What can hang from each mark
C: E
S: A X
R: B X
T: X
B: R
X: E S T
H: E
E: C H
A: S

Each row was made from one small tree. Brackets hold a mark, then the marks that hang from it, in alphabetical order. Every link used is in the known rows. Write each row's tree.
(in the rows, 128 means zero)
Known rows
[B [R X]]: [152 115 148 153 114 113  57 134  93 122 130 109 140 150 143 168 151 112
 137  99]
[A S]: [130 136 148 125 157 116  55 127 131  94 110 126 146 119 131 146 142 137
 130 128]
[T [X [E H] [S A]]]: [ 70 106 191 170 137 100 109 131 130 169 119 150 106 143 105 129 159 130
 139 106]
[X E T]: [ 82  88 175 143 133  92 106 123 125 111 108 140  89 136 113 193 128 118
 135 164]
[A [S [X E T]]]: [ 86 112 170 168 161 110  64 126 120 112  88 128 153 126 127 174 157 133
 134 148]
[C E]: [133 129 136 145 120 135 108 128 113 105 131 125 122 129 163 107 141 130
 139 106]
[R B [X [E C] S T]]: [102  86 192 149 142  68  59 135  93 125 119 126 126 119  87 236 158  97
 154 134]
[R B X]: [134 122 138 136 121 117  75 138  96 119 128 115 154 121 107 174 147 110
 137 108]
[S A [X T]]: [ 78 103 144 209  90 144 179 130 120 169  81 133 140 124 130 149 166 128
 135 135]
[R B]: [ 92 141 111 123 116 117 100 132 119 136 129 119 165 110 106 158 139 105
 118 129]
[S X]: [ 98 122 126 178 131 144 157 131 114 165 110 123 167 132 133 123 150 129
 130 130]
[B [R [X E [S A] T]]]: [124  85 182 172 114  80  47 133  90 139 114 121 110 154 130 207 157 112
 144 116]
[B R]: [122 128 128 143 110 113  75 130 109 134 131 113 148 142 141 157 145 108
 125 113]
[S A X]: [ 96 116 128 202  93 155 181 132 115 175  89 128 156 112 124 113 164 131
 123 125]
[H E]: [131 125 126 174 123 139 118 123 134 154 122 129 119 105 120 117  95 133
 136 114]
[S A [X [E C] T]]: [ 70  92 165 208  99 133 177 126 116 150  80 134 137 100 107 161 174 113
 132 149]
[S A [X [E C H] T]]: [ 65  92 172 201  98 134 180 130 111 150  75 146 141 108 100 157 178 109
 140 145]
[E C H]: [132 135 152 107 132 137 157 133 123 101 128 147 156 108 101 122 156  96
 153 117]
[A [S X]]: [109 131 147 160 159 128  75 129 120 120  98 122 173 122 135 142 157 137
 131 130]
[S A [X [E H] T]]: [ 58  89 168 205  97 131 169 132 109 164  71 148 132 126 107 155 168 121
 135 146]
[A [S [X [E H] T]]]: [ 83 112 175 163 161 111  67 129 116 111  85 136 156 132 123 171 161 130
 140 145]

Which tree is each row?
[ 69  67 198 168 130  61 107 126 121 164  95 152  66 137 102 208 140 129
 141 164]	[X E [S A] T]
[ 80  72 204 163 133  66 123 123 124 144 102 148  80 111  93 210 154 112
 147 162]	[X [E C] [S A] T]
[115 109 163 131 128 103  65 140  86 114 117 129 145 124  84 180 149 103
 138 119]	[R B [X [E H]]]
[ 88 115 178 160 162 113  74 128 118 102  88 134 163 119 118 172 167 122
 143 144]	[A [S [X [E C H] T]]]
[142 106 160 154 118 103  48 132  89 118 126 112 131 145 131 176 149 110
 133 109]	[B [R [X E]]]
[135  98 174 157 117  97  54 130  92 105 124 114 127 141 130 201 157  99
 144 115]	[B [R [X [E C] T]]]
[ 78 112 195 155 156  98 109 129 132 150 134 145 121 135 102 135 162 118
 147 108]	[T [X [E C H] S]]
[ 86 124 180 148 141 125 120 127 136 119 133 139 131 124 105 121 160 111
 140 105]	[T [X [E C H]]]
[ 81 103 144 204 101 141 168 129 110 170  83 131 142 106 108 125 162 129
 116 140]	[S A [X E]]
[109  96 170 149 134  79  61 139  96 144 120 126 129 143 110 224 151 112
 156 120]	[R B [X S T]]
[ 60  94 166 182 135 120 144 131 108 155  91 143 143 146 116 165 155 117
 143 151]	[S [X [E H] T]]
[ 76 103 152 197 101 142 171 133 106 171  79 143 147 115 101 120 166 125
 124 136]	[S A [X [E H]]]
[ 72  73 215 154 132  67 127 129 117 144  95 165  86 124  83 205 160 107
 158 156]	[X [E C H] [S A] T]
[ 63  89 161 212  97 130 166 128 114 164  75 137 128 118 113 159 164 125
 128 150]	[S A [X E T]]
[ 78 108 150 173 138 131 146 132 104 161 100 138 158 134 110 130 152 122
 131 141]	[S [X [E H]]]
[133  97 175 154 129  85  42 136  83 141 124 124 127 158 125 183 153 111
 144 108]	[B [R [X [E H] S]]]
[ 91 115 173 165 163 112  72 125 121 102  91 126 160 113 123 175 164 125
 137 147]	[A [S [X [E C] T]]]
[ 94  80 188 164 123  70  61 137  92 144 104 132 110 127  89 230 155 110
 146 132]	[R B [X E [S A] T]]
[120 100 176 141 146  79  62 136  89 132 127 121 140 107  81 201 156 102
 142 124]	[R B [X [E C] S]]
[108  94 171 161 115  85  73 139  98 149 109 129 123 134 106 219 158 113
 152 118]	[R B [X [S A] T]]
[ 79 121 175 152 139 122 109 129 134 132 129 141 122 142 112 119 150 123
 135 107]	[T [X [E H]]]
[ 90  87 174 164 120  82 126 129 129 171 103 148  85 146 126 193 144 133
 150 142]	[X [S A] T]
[ 74  76 213 137 159  60 109 129 116 138 109 162  94 137  89 211 151 104
 163 160]	[X [E C H] S T]
